Every row comes from one small tree of marks. Brackets hold a mark, then the marks that hang from it, in alphabetical order. Every link used is in the known rows. Which tree was each row made from?
In the rows, zero is written as 128.
Known rows:
{Z {G B {N D}}}: [114 174 160 118 137 102 184 145 120  94 154 177 103 154 101 157  92 141
 130 125 165  90 115  90 127 141 119]
{K H {Q X}}: [ 98 163 141 113 101 101 171 127 121 153 142 172 166 183  63 132  72 147
 139 120 113 101 146 146 140 128 149]
{G {B M} L Z}: [103 163 154 127 100 112 177 137 146 117 154 147 143 173 103 116 135 127
 101 151 147  98 132  88 113 153 102]
{N D}: [104 143 143 116 116 112 160 153 123 130 152 173 125 149  85 156  99 140
 135 117 148  88 124 111 116 142 138]
{Z {G A {B K} L Q}}: [105 198 154 118 131  83 181 132 109  82 134 154 118 163 117 119 141 138
  89  95 176  87 107  94 120 151  50]
{X {Q {K H}}}: [101 162 141 107 127 101 170 134 125 168 129 177 139 170  78 142  94 135
 136  95 112 101 150 127 158 148 120]
{G B L}: [110 163 150 109 119 108 158 149 137 121 136 158 138 165  90 128 140 125
 126 125 151 100 123 114 132 130 116]
{M {Q {K H} X}}: [ 97 142 143 114 117 102 169 111 121 163 132 176 141 185  60 162  90 149
 152 114 110  87 139 141 145 128 164]
{D A {Z {G B N {Q K}}}}: [ 92 197 132 120 114  90 217 130 121 137 165 183 132 182 134 184  73 177
 124 136 144  67 112  96 140 115  96]
{L {G {B {K H}}}}: [103 159 165 125 133 107 171 132 109 186 137 164 149 180  72 130  85 114
 155 115 132 100 116 120 142 138  80]
{M {Q K X}}: [ 98 131 141 115 115 101 164 115 140 151 131 183 133 191  68 178 117 165
 143 118 110  77 136 136 123 122 154]
{A {D Z}}: [ 99 159 147 111 108 127 196 151 141 148 193 193 150 165 113 160  82 133
 135 161 142  82 119 110 110 125 128]
{D A Z}: [ 92 155 133 116  93 116 203 142 128 152 191 182 173 160 110 160  88 155
 131 158 146  79 126 122 122 116 140]
{K H Q}: [111 171 143 115 102 106 179 144 124 158 136 171 165 166  67 132  82 132
 137 116 116  97 141 138 144 135 131]
{G A N Q}: [102 190 156 102  87 101 166 134 135 116 134 159 112 176  96 150 126 158
 121 115 149  85 115 100 102 120 117]
{D Z}: [103 152 150 124 100 113 179 142 140 139 165 186 164 162  97 162 102 141
 141 163 128  88 132 120 122 114 133]
{Z {G A L}}: [107 172 152 105 122  98 185 134 113  93 172 162 116 145 113 120 155 135
  91 131 181 111 119 108 120 155 104]
{B {G {Q X}} {K H}}: [ 88 181 160 132 120  94 172 104  95 158 137 150 153 176  82 130  63 151
 141 118 115 110 126 104 123 147 133]
{Q {K H} X}: [ 85 145 128 113 123 102 163 110 121 175 143 175 133 183  74 145  87 145
 154 105 107 108 123 134 138 128 154]
{X Q}: [109 159 159 108 112 109 168 147 146 136 140 181 150 168  83 143 116 143
 122 124 132  96 153 126 128 139 121]
{G A B {N {D Z}} {Q K}}: [ 90 185 130 116 100  89 166 140 109 110 132 165 104 171 121 184  89 166
 135 103 153  45 120  72 131 115  87]
{B G {K Q} M}: [107 162 159 138 109 100 181 118 117 140 139 150 152 169  90 131 105 142
 124 118  99  98 147  75  98 165 108]
{L {G {B K} Q Z}}: [ 98 174 161 141 114  95 183 137 137 177 131 165 156 196  90 150  89 152
 119 137 132  76 108 114 117 140  40]
{B G}: [105 160 154 122 115 112 180 132 123 157 159 166 144 152  92 144 112 143
 141 145 127 110 128 103 113 143 143]
{G L {N {D A}} Q Z}: [ 93 189 141 110  98  98 185 149 116 109 168 129 125 159 117 154  82 177
  79 139 178  76 116  86 119 160 127]
{X {Q K}}: [102 151 140 110 125  99 165 138 145 156 128 184 133 176  87 159 121 151
 128  99 113  91 146 123 135 142 110]
{N {D A {Z {G B}}}}: [ 96 167 131 124 118 108 218 152  97 114 202 189 152 141 130 164  62 152
 120 147 183  66 123 105 140 134 112]
{D A {Z {G L N Q}}}: [101 203 160 112 100  94 205 141 111 100 187 154 142 163 134 160  92 168
  88 171 175  93 125  95 132 134 123]
{Q {K H}}: [ 98 153 130 114 125 106 171 128 124 179 137 175 130 167  76 145  98 130
 151 101 108 104 118 126 144 136 136]

Which tree is each row?
[101 178 160 134 120  97 174 125 117 150 131 158 143 165  94 146 101 152
 130 118 117  95 120  92 105 149 106] -> {B {G Q} K}
[ 97 192 175 126  94  97 173 105 108 113 138 131 107 174 112 132 122 150
 114 112 133  94 125  42  79 157 102] -> {B {G A N Q} K M}
[ 96 181 129 115 115  98 166 137 121 175 111 173 133 183  80 147  86 137
 150  86 116  84 115 123 152 125 102] -> {G B {Q {K H}}}
[ 89 175 124 124 109  86 190 140  91 112 166 184 111 149 132 178  88 168
 108 115 163  63 122  91 130 145  80] -> {N {D {Z {G A {Q K}}}}}
[106 168 151 119 110 102 203 115  98 124 145 175 114 167  96 133 120 124
 124  99 148  78 138  94 142 152  98] -> {Z {G A {B {M {Q {K H}}}}}}
[ 83 181 141 113  87  92 171 121 129 110 155 144 139 179 105 125 126 172
  82 142 164  90 123 116 107 142 106] -> {G A L {Q X} Z}
[ 97 163 139 122 109 109 227 137 117 135 208 193 164 152 125 159  83 156
 115 168 161  89 123 121 127 130 126] -> {D A {Z G}}
[108 175 155 125 116 107 192 132 164 132 144 170 138 178  91 147 104 146
 133 152 130  86 112 106 117 122 115] -> {G B N Z}
[ 78 170 144 125  92  99 162 100  92 177 142 147 129 191  93 137  76 154
 139 115 104 116 142  84 122 154 146] -> {B {G {Q {K H} X}} M}
[108 179 150 107 127  98 187 139 115  89 160 164 118 150 114 115 152 129
  99 122 185  99 117 106 129 145  86] -> {Z {G A B L}}
[ 92 193 140 100  98 110 195 148 133 122 177 151 126 166 125 124 115 150
  73 136 180  79 105  97  99 161  83] -> {G {A D} L Q Z}
[ 91 180 157 123  93  96 176 117 155 130 143 163 138 199  89 158  85 181
 117 157 125  91 120 116 103 123 136] -> {G N {Q X} Z}
[107 178 153 119 147  90 186 125 113  83 149 160 117 151 114 113 151 125
  99 102 174  94 108  96 122 153  64] -> {Z {G A {B K} L}}
[ 92 188 155 124  98  95 178 120 157 127 133 166 141 205  91 153  83 174
 126 149 132  81 118 113 111 113 118] -> {G B N {Q X} Z}
[119 178 183 115  98 106 199 121 125  78 151 168 105 173 101 142 139 136
 113 133 167  76 139  76 108 138 110] -> {Z {G A {B {M Q}} N}}
[ 97 181 136 101 118 115 203 145 138 120 183 158 126 162 124 114 124 131
  93 134 184  79 103  95 109 152  79] -> {G {A D} B L Z}
[104 171 155 128 120 104 189 130 127 140 169 141 151 147 107 127 122 146
 104 174 141 115 128  94 120 166 127] -> {B {G L Z}}
[ 86 184 156 106  86  90 146 133  97  68 159 137 117 168 120 159  98 173
 103 145 181  75 137  78 118 128 132] -> {G A L {N {D Z}} {Q X}}
[ 89 180 124 113 104  86 175 130 131 134 137 148 119 171 114 142 140 166
  85 113 145  81 112 104 119 153  79] -> {G A L {Q K} Z}
[106 183 153 108 104 102 152 156 134 122 122 153 139 177  93 135 129 138
 115 118 152  91 122 112 132 129 101] -> {G B L Q}
[ 92 161 151 129 107 110 190 129 106 103 173 151 134 167 123 160  69 144
 130 124 152  59 125  53 107 137 116] -> {G {B K M} {N {D A Z}}}
[109 188 165 116 119  91 181 124 103 156 124 147 138 188  77 128  90 133
 139  98 138  83 127 104 141 134  61] -> {L {G A {B {K H Q}} N}}
[102 191 151 104 117  91 150 131 117 143 116 137 107 180  86 146 107 142
 123 104 123 108 120 100 147 140 131] -> {G L N {Q {K H}}}
[ 93 155 156 112  97 113 186 150  98 158 199 158 141 164 114 185  61 166
 132 169 171  78 128  94 127 130 129] -> {L {G {N {D A Z}}}}
[ 91 179 141 115 113 120 225 128 125 155 204 165 132 149 126 128  97 148
 108 155 159  91 107  84  91 165 105] -> {B {G {A D} Z}}
[ 97 172 147 119 131  99 182 140 102  89 166 139 135 152 124 157  84 146
 117 128 172  64 119  69 132 135 113] -> {G {B K} L {N {D A Z}}}
